Each row comes from the steps of one path. Every step used is in the known rows, and no mark comes twice. Write the path behind each row, first mark first.
Known rows
nagu -> goda -> pizil: [  4  -2   4  -5   2  -6  -3  -3   1  -1   0   2   0   0 -21  -3   1  -6
  -3   7   1  -1   2   1   5   2  -8  -2  -2   2  -2  -5  -5  -1   0   0
   4   3  -2  -5   5  -4  -7   4   2  -2   1   4   0 -14  -4   4   6   2
  -1   2]
pizil -> melof -> sinud -> goda -> belaket -> fusig: [ -5  -6   9   1  -1  15   0  -1   0  -3   0  -2  -2   9  15  -1   4  -3
  -5   1   2   1   4  -2   6   6   1  -2   0   6   4  -5  -3  -1   3  -1
   3   0   0   0  -3  -5  -1   5   2  -1  -2 -13   0  33  -1   2  -1   0
   0  -1]
vusul -> goda: [  6  -3  -1  -2  -3  -4   1  -2   1  -2   0   3   0   1  -2  -2   1  -7
  -3   8  -1   0   2  -6   5 -12  -1   0   0   2   2  -3  -4  -1   2   1
   5   4  -3  -1   4  -4   1   2   1  -2   1   2   0  -8  -3   2   0   3
   3  -1]
natu -> melof -> sinud -> fusig -> pizil: [  2  -9   5   1  -3  -3  -4  -3  -1  -1   1   2   4   1   0  -3  -2  -4
  -2  -7  12   1   5  -8   6  -5   3   0  -2   3  -2  -4  -4  -2  -2   3
   4   4   2  -3   3  -3  -3   2   1   0  -2  -6  -3 -19  -2   2  -3   2
   0  -1]
melof -> sinud -> goda -> belaket -> fusig: [  1  -8   7   0   1  14  -1  -1  -1  -3   0  -2   1   9  16  -1   4  -4
  -6   0   2  -1   3  -5   6  -2   2   0   0   6   6  -3  -6  -1   2   1
   5   3   1   0  -3  -5  -3   4   3  -3  -3 -10  -1  25  -2   2   0  -1
   0  -1]
vusul -> goda -> pizil -> melof -> sinud: [ -1  -4   2   0  -2  -5   2  -2   3  -1   1   2  -2   0 -16  -1   1  -4
  -4   7  -3   0   3   0   5  -2  -9  -2  -2   2   0  -5   0  -2   0   1
   2   4  -2  -2   3  -4   7   3   1  -1   2 -10  -1   5  -2   2  -1   2
   2   1]
nagu -> goda -> belaket: [  1  -4   4  -5   2  -5  -2  -2  -3  -3   0   0   0   2   4  -3   3  -5
  -4   5   2   0   3  -2   5   2   1  -3   0   5   3  -1  -3  -1   2  -2
   3  -1  -1  -4   5  -5  -5   5   2  -3  -1   4   1 -14  -3   4   6  -1
  -1   0]
pizil -> melof -> sinud -> goda -> belaket: [ -4  -5   9  -1   0  13  -1  -3  -1  -3   0  -1  -2   3   8  -1   1  -2
  -4   5   2   1   3  -3   5  11   1  -2   0   5   3  -2  -1  -2   2  -2
   3  -2   1   0   4  -5  -2   5   1  -1   0 -11   0  26   1   2   1  -1
   0   0]
nagu -> goda -> pizil -> bogu: [ -1  -1   4  -6   2  -8  -2  -2   1  -2  -1   1   1   0 -21  -4   0  -8
  -5   7   1   1   2   8   5   4  -8  -2  -2   2   1  -6   8  -1  -1   1
   5   3  -2  -5   4  -3 -11   6   1  -3   2   4  -1 -14  -3   4   5   3
  -2   0]
goda -> pizil -> melof -> sinud -> fusig -> vusul: [ -7  -5   5  -1   1  -7  -1  -2   1   2   1   5  -2  -1 -16  -1   6  -2
  -3   1   7   1   3   0   6  12  -9  -2   1   2  -2  -5  -5  -2  -2   0
   1   2   1  -2   3  -4   1   4   1   1   1 -10  -2 -15   1   2   1   2
  -9   2]
belaket -> fusig: [ 5 -5  4  0 -1 -1 -3  0  0 -1  1  1  0  6  8 -2  2 -6 -4  1  3  0  3 -3
  6 -2  0  1  0  3  1 -6 -6 -1  1  1  5  5 -2 -2 -4 -4 -3  3  2 -1 -2  0
 -1  3 -4  2  1  2  0 -1]
sinud -> goda -> belaket -> fusig -> vusul: [  2  -4   5   0   0  13  -1  -1   0  -1   0   0   0   8  17  -1   8  -4
  -5   3   1   1   5  -6   6  -4   2  -1   4   6   6  -4  -7   0   0  -1
   4   0  -1  -2  -3  -6  -6   4   3  -2  -3  -1   0  25  -1   2   0   0
 -11  -1]
pizil -> bogu: [ 1 -2  5 -3  0 -3 -3 -2  0 -1  0  1  1  1 -1 -2  0 -8 -4  5  3  1  2  3
  6  5 -1  0  0  2  1 -4  5 -1  1  1  5  5 -1 -3  3 -2 -6  5  2 -1  1  3
 -1 -4  0  2  2  3  0 -3]
natu -> melof -> sinud: [ 7 -8  5 -2 -2  3 -3 -1 -2 -1  1  1  4  1 -2 -3 -2 -4 -2  0  3 -1  2 -4
  6  3  2  4 -1  2  0 -4  0 -1  0  1  4  6  1 -2  4 -4 -4  3  1  0  1 -5
 -1 -1 -2  2  0  3  2 -2]
natu -> melof -> sinud -> goda -> pizil -> bogu: [  0  -5   8  -3   0  14  -2  -2   2  -2   0  -1   5   1 -15  -1  -1  -5
  -4   5   4   0   3   5   5   7  -5   3  -3   3   3  -6  13  -1  -2   4
   5   7   1  -2   4  -3 -11   5   0  -2   2  -6  -2  22   0   2  -3   2
   0   0]
melof -> sinud -> fusig -> vusul: [  0  -8   4  -3   0  -7  -1  -1  -1   2   1   5   0   1  -3  -3   4  -4
  -4  -3   9  -1   2  -7   6  -1  -1   0   1   2  -1  -4  -9  -2   0   1
   4   3   2  -3   3  -3  -3   3   1  -1   0  -7  -2 -25   0   2   1   2
  -8  -1]
natu -> melof: [ 7 -4  5 -2 -3  3 -5 -1 -1 -1  1  2  4  0  0 -2  0 -5 -1  5  4 -1  3 -3
  6  5  2  3 -1  2  0 -4  0 -1  1  0  5  4 -1 -3  4 -4 -5  2  1  1  0  6
 -1 -4 -1  2  0  2  1 -1]
goda -> belaket -> fusig -> vusul -> bogu: [  2  -5   3   1   0  -1  -3   0   0   0   1   0   0   8  18   0   8  -4
  -5   1   2   0   5  -4   5  -8   1  -1   4   5   5  -2   0  -1   0  -1
   3   0  -2  -1  -3  -5   3   4   2  -2  -3   1   3   4  -2   2   2  -2
 -24  -3]
melof -> sinud -> goda -> pizil -> bogu: [  0  -4   8  -3   2  10  -2  -3   2  -2   0  -1   1   2 -15  -1  -1  -6
  -5   5   1   0   2   4   5   5  -7   1  -2   2   3  -4   7  -1  -2   4
   6   6   1  -1   3  -3  -9   6   1  -2   1  -9  -1  19  -1   2   0   2
   0  -1]
natu -> melof -> sinud -> goda -> belaket -> fusig: [ 1 -8  6  1 -1 18 -1 -1 -2 -4  0 -2  4  9 17 -1  3 -3 -4  0  5 -1  4 -5
  5 -1  4  3 -1  6  6 -4 -1 -1  2  0  4  3  2  0 -3 -5 -6  4  2 -2 -3 -8
 -2 27 -3  2 -2  0  0 -2]
sinud -> goda -> belaket: [ 2 -3  6 -2  1 12 -2 -3 -1 -4  0  1  0  4  8 -1  2 -5 -5  9  4 -1  3 -5
  6  2  2 -1  0  5  5 -1 -5 -2  1  0  5  1 -1 -1  5 -5 -6  4  2 -1 -1  3
  0 16  0  2  1 -1  1 -1]
belaket -> fusig -> vusul -> goda: [  6  -4  -1   1  -4  -3   2   0   2   2   1   2  -1   6   8  -2   7  -6
  -4   4  -4   1   4  -7   6 -17   0   0   3   2   2  -6  -5  -1   1   0
   4   5  -4  -2  -4  -4   1   3   2  -3   0  -2  -2   2  -4   2  -2   4
  -8  -1]
fusig -> vusul -> bogu: [  8  -4   2  -1  -1  -2  -5  -1   1   2   1   3   0   1   0  -2   3  -4
  -3   4   1   0   3  -5   6  -5  -1   0   2   1  -1   0   1  -1  -1   1
   4   4  -2  -2   4  -4  -2   3   1  -1   1   2   2  -3   1   2   3   2
 -22  -2]
goda -> belaket -> bogu: [ 4 -5  9 -2  0 -2 -1 -6 -2 -3  2  3  0  4  8  0  4 -7 -4  5 -1  3  3 -2
  6 -5  2 -1 -2  6  2  6  1 -1  1  1  3  0 -1 -1  5 -5  0  7  2 -2 -2  4
  4 -1  2  3  3 -2 -3 -2]
goda -> pizil -> melof -> sinud -> bogu: [  0  -6   7  -1   1   4  -1  -3   0  -1   0   1  -1   0 -15  -2   1  -4
  -3   4  -1  -1   2   3   5  12  -8  -2  -4   1   0  -1  10  -2  -1   0
   4   2  -1  -2   4  -5   2   4   1   0   1 -11   2  -6  -2   1   2   2
   4   1]
goda -> pizil -> melof -> sinud: [ -2  -5   6  -1   1  -2  -1  -3   2   0   1   2  -2  -1 -17  -1   0  -3
  -3   3   1   0   2   2   6  13  -8  -2  -1   2  -2  -3   0  -2  -1   1
   3   2   0  -2   4  -4   3   4   1   1   1 -10  -1   6  -1   2   1   1
   0   0]
fusig -> vusul: [ 7 -3  4 -2  0 -2 -3 -3  0  2  1  3  0  1 -2 -2  3 -5 -3  4 -1  0  3 -6
  6  1 -1 -1  2  2  0 -3 -6 -1  0  0  4  4 -2 -4  4 -4 -4  3  1  0  1  3
 -1 -3 -1  2  2  3 -9 -2]
goda -> pizil -> melof -> sinud -> fusig: [ -8  -5   7  -1   0  -7  -2  -2   1  -1   1   5  -2  -1 -17  -2   2  -3
  -4   2   9   0   2   2   6  12  -8  -1  -1   3  -1  -6  -6  -2  -1   1
   2   2   1  -1   4  -4   1   4   0   1   0 -10  -2 -17  -1   2   0   2
   1   1]
melof -> sinud: [ 6 -7  4 -2  1 -2 -1 -2  0  0  1  2  0  1 -2 -2 -1 -5 -3 -1  1 -2  2 -5
  6  2 -1  1 -1  2 -1 -2 -4 -2  1  2  5  5  1 -2  4 -3 -1  3  1 -1  1 -6
 -1 -2 -2  2  2  2  1 -2]
fusig -> pizil -> bogu: [ 2 -2  7 -1  0 -2 -4 -3  2 -2  0 -1  1  2  2 -3 -3 -7 -4 -1  2  2  4 -2
  5 -4  1 -4 -1  2  1 -3  4 -2 -1  3  5  5 -2 -2  2 -2 -5  5  2 -2 -2  3
  0  0 -2  2 -1  2 -3 -4]

Which path is each row?
[ -4  -7   7   0   0  -7  -1  -2   0  -2   0   1   1   1  -1  -3  -3  -6
  -5  -7  10   3   4  -2   5  -4   0  -2  -3   3   0  -5   2  -2   0   4
   4   5   2  -2   2  -1  -4   5   1  -2  -2  -8  -2 -20   0   2  -2   2
  -2  -3] | melof -> sinud -> fusig -> pizil -> bogu
[-3 -3  9  4 -2 14 -2 -2  1 -3  0 -4 -2  7 18 -2  1 -3 -5  0  2  4  7 -4
  6 -2  3 -6  1  7  5 -5 -5 -1  1 -1  3 -1 -2 -1 -5 -5  0  4  3 -1 -5 -4
  0 35 -2  1 -3 -1 -3  0] | sinud -> goda -> belaket -> fusig -> pizil -> melof
[ 0 -2  6  2 -2 -1 -3 -2  2 -1  0  0 -2 -1  0 -3 -3 -4 -1  1  3  3  4 -5
  6  3  0 -5 -1  2 -2 -2 -4 -2  0  1  3  2 -2 -3  2 -4  1  3  1  1 -2  0
  0  7  0  1 -1  2 -2 -1] | fusig -> pizil -> melof
[ -1  -5   7  -2  -1  14  -2  -3   1   0   0   0  -1   1  -1  -3  -2  -2
  -2   4   1   1   2  -2   6  10  -1  -1  -1   2  -1  -2  -2  -2   1   1
   5   4   0  -1   3  -4  -4   4   1   0   1 -12  -1  26   0   1   1   3
   2   0] | pizil -> melof -> sinud -> goda
[ -4  -7   0  -1  -2 -10   3  -3  -2  -2   1   4   0   3   9   0   8  -4
  -5   0   5   0   4  -9   5 -13   1  -1   3   6   5  -3  -6  -1   2   0
   1   0   1  -1   5  -4   4   4   2  -3  -1  -9  -1 -25  -1   2   0   0
  -7  -1] | melof -> sinud -> fusig -> vusul -> goda -> belaket
[ 5 -4  9 -2  0 12  0 -4 -1 -4  1  2  0  5  7  0  3 -6 -4  8  0  4  3 -3
  6 -4  2 -2 -3  5  3  7  1 -1  1  2  4  1 -1 -1  5 -5 -6  8  3 -3 -2  2
  3 20  3  3  2 -1 -4  0] | sinud -> goda -> belaket -> bogu
[ -6   0   1   0  -4 -10   2  -2   3   1   1   6  -3  -1 -16  -1   7  -4
  -3   8   6   2   4   0   6  -3  -9  -2   2   2   0  -7  -4  -1  -1   0
   1   1  -3  -2   3  -4   5   3   0  -1   1  -2  -1 -21   1   1  -2   2
  -7   3] | sinud -> fusig -> vusul -> goda -> pizil -> melof
[  3  -4   4   1  -1  13  -2   0   0  -1   0  -1   0   8  17  -1   8  -3
  -5   4   3   1   5  -5   5  -9   2  -2   3   5   6  -2   1  -1   0   0
   4   1  -3  -2  -3  -5  -3   4   3  -3  -3  -1   2  26  -1   2   1   0
 -24  -1] | sinud -> goda -> belaket -> fusig -> vusul -> bogu
[  1  -5   3   0  -3   0   4  -4   2  -2   0   1  -2   0 -16  -1   2  -4
  -4   7  -4   0   2   1   5  -2  -8  -2  -5   0   1  -2  11  -2   0   0
   2   3  -1  -1   4  -5   7   3   1  -2   1 -12   2  -7  -3   2   0   2
   6   3] | vusul -> goda -> pizil -> melof -> sinud -> bogu
[  3  -3  -1  -1  -2  -4   2  -3   0  -1   1   2  -1   3   9   1   7  -5
  -5   7  -2   0   4  -9   5 -14   1  -2   4   4   6  -2  -3  -1   1   0
   3   0  -2  -1   4  -5   3   3   2  -3  -1   2   0  -5  -1   2  -1  -1
  -7  -2] | fusig -> vusul -> goda -> belaket
[ -4  -3   2   4  -4  -2   2  -1   2  -3   1  -2  -2   7  17  -1   3  -4
  -5   1  -2   4   6  -6   5 -15   3  -6   1   6   4  -5  -2  -2   1  -1
   2  -2  -3  -1  -4  -5   9   4   2  -1  -5  -3   1  13  -2   2  -4  -1
  -1  -1] | vusul -> goda -> belaket -> fusig -> pizil -> melof
[ 2 -7  6 -3  1 13 -2 -3 -2 -3  0 -1  0  4  8  0  1 -4 -5  3  1 -1  3 -7
  5  2  1 -1  0  5  5 -1 -4 -2  2  2  5  1  2 -1  4 -5 -3  4  2 -2 -1 -8
  0 17 -1  2  1  0  1 -1] | melof -> sinud -> goda -> belaket
[ -6  -6   7  -1  -2  -6  -2  -1  -1   0   1   4  -2   0  -4  -3   1  -3
  -3  -1  11   1   2  -1   6  11  -2  -1  -1   3  -2  -5  -6  -2   1  -1
   3   2   2  -2   3  -3   0   3   0   0   0  -9  -1 -19   1   2   1   3
   2   0] | pizil -> melof -> sinud -> fusig
[  5  -6   6  -2   2  11  -1  -3   2  -1   0   1   1   1 -17  -1  -1  -4
  -4   4   1  -1   2  -3   5   3  -7  -1  -2   2   0  -3  -5  -2  -1   4
   6   6   1  -1   5  -5  -5   4   1  -1   1  -8  -2  17  -1   2   0   2
   1   1] | melof -> sinud -> goda -> pizil
[  2  -9   7   2   1  14   0  -1   0  -3   0  -4   0   9  19  -2   1  -3
  -5  -6   1   2   6 -11   6 -11   3  -4   0   6   5  -3  -6  -2   0   3
   5   1   0   0  -4  -5   0   4   3  -3  -5 -12  -1  30  -3   2  -3  -1
  -3  -2] | melof -> sinud -> goda -> belaket -> fusig -> pizil
[ -3  -5   8   1   0  14  -1  -3   0  -3   0  -3  -2   3  10  -2  -1  -1
  -4   0   2   2   4  -7   5   3   2  -6   0   4   4   0  -3  -2   0   1
   3  -1   1   0   3  -5   0   5   2   0  -2 -11   0  30   1   1  -2  -1
  -2  -1] | fusig -> pizil -> melof -> sinud -> goda -> belaket
[ 2 -7  7 -2 -2 17 -2 -3 -3 -4  1 -1  4  4  8 -1  1 -3 -4  3  3 -1  3 -5
  5  3  4  2  0  6  5 -1  1 -1  1  1  4  2  2  0  4 -5 -7  3  2 -1 -1 -6
 -1 19  0  2 -1  0  1 -1] | natu -> melof -> sinud -> goda -> belaket
[ -1  -6  -1  -1  -2 -10   3  -1   2   1   1   5   0   1 -16  -1   6  -4
  -4   3   5  -1   3  -6   5 -13  -8  -1   1   2   1  -6  -7  -2  -1   2
   2   5   0  -2   4  -3   3   3   0  -3   2  -8  -2 -26  -1   2  -2   2
  -7   1] | melof -> sinud -> fusig -> vusul -> goda -> pizil
[  0  -4   1   0  -2  -5   2  -3   4   2   2   3  -2  -1 -16  -1   4  -3
  -4   5  -5   1   3  -3   6  -3  -8  -2   2   1   0  -5   1  -2  -1   1
   1   2  -1  -1   3  -4   6   4   0  -2   3 -11  -1   9  -1   2  -1   3
  -8   1] | fusig -> vusul -> goda -> pizil -> melof -> sinud
[ -1  -1   5  -1   0  -2  -3  -3   2   0   1   3  -2  -2 -16  -1   1  -4
  -3   9   3   1   3   4   6  13  -8  -2  -1   2  -1  -4  -2  -1  -1   0
   3   2  -4  -2   4  -4   1   4   1   2   0   1   1   3  -1   2   1   2
   1   1] | goda -> pizil -> melof
[ -5  -6   1   0  -5  -8   2  -2   1   2   0   5  -3   1  -2  -3   5  -2
  -3   1   4   2   3  -5   6  -4  -1  -1   2   2   0  -5  -3  -2   1  -1
   1   2   1  -2   3  -3   4   3   1  -1   1 -11  -2 -19   0   2  -1   3
  -7   1] | pizil -> melof -> sinud -> fusig -> vusul -> goda
[ 3 -7 10 -2  1 11  1 -4 -1 -3  1  0  0  6  7 -1  3 -5 -4  2 -2  3  2 -4
  5 -4  2 -1 -4  5  3  7  3 -2  1  3  5  1  2 -1  5 -5 -4  8  2 -3 -1 -8
  3 22  2  3  2 -2 -4  0] | melof -> sinud -> goda -> belaket -> bogu
[  1  -6   7   1  -1   0  -2  -4   1  -1   1   0  -1   0   0  -3  -4  -3
  -2  -4   0   2   4  -6   6   4   0  -4  -1   2  -2  -3  -3  -3   0   1
   2   2   0  -2   1  -4   3   4   1   2  -1 -10  -1  11   0   2  -1   1
  -2  -2] | fusig -> pizil -> melof -> sinud
[ -4  -3   5   2  -2  -6  -3  -2   2  -1   0   2  -2  -1  -1  -3  -1  -4
  -2  -1  11   3   5  -4   6   3   0  -5  -2   3  -2  -4  -8  -2   0   0
   3   1  -1  -2   2  -4   1   3   1   1  -3   1   0 -17   0   1  -2   2
  -1   0] | sinud -> fusig -> pizil -> melof
[  0   0   7   0   0  11  -2  -2   2  -1   0   1  -2   0 -16  -1   0  -4
  -3  12   2   1   3   3   6  12  -8  -3  -2   3   0  -4  -3  -1  -1   0
   4   3  -3  -2   4  -5  -5   4   1   0   1   0   0  23   1   2   0   1
   1   3] | sinud -> goda -> pizil -> melof
[ -3  -3   2   3  -3  -3   2  -2   2  -5   1  -3   1   8  19  -1   3  -7
  -7  -1  -1   3   6  -3   5 -22   3  -4   1   6   7  -5   6  -2   2   1
   3   2  -3  -1  -5  -2   3   6   3  -3  -5  -1   0   4  -3   3  -5  -1
  -3  -4] | vusul -> goda -> belaket -> fusig -> pizil -> bogu
[  4  -3  -1   1  -2  -5   2  -1   4   1   1   2  -1   5  -8  -1   8  -5
  -4   5  -4   1   5  -4   6 -16  -7  -1   2   3   2  -7  -5  -1  -1   2
   3   5  -5  -3  -4  -4   3   4   1  -2   0   1  -1   2  -4   2  -3   3
  -8   0] | belaket -> fusig -> vusul -> goda -> pizil
[  4  -4   3  -2  -2  -5   5  -4   1   0   2   3  -1   4   8   0   8  -6
  -4   7  -6   4   4  -7   6 -20   2  -2   1   5   5   5   4  -1   1   1
   1   1  -2  -1   4  -5   4   7   2  -4  -1   2   4   0   2   3   0   0
 -11  -1] | fusig -> vusul -> goda -> belaket -> bogu
[  1  -3   0   1  -3  -5   3  -1   0  -4   1   0   0   8  16   0   6  -6
  -5   5  -2   0   4  -5   5 -16   2  -1   1   7   6  -4  -4  -1   4   0
   2   1  -2  -1  -2  -4   4   4   3  -3  -3   0   0   1  -4   3  -2   0
   1  -1] | vusul -> goda -> belaket -> fusig
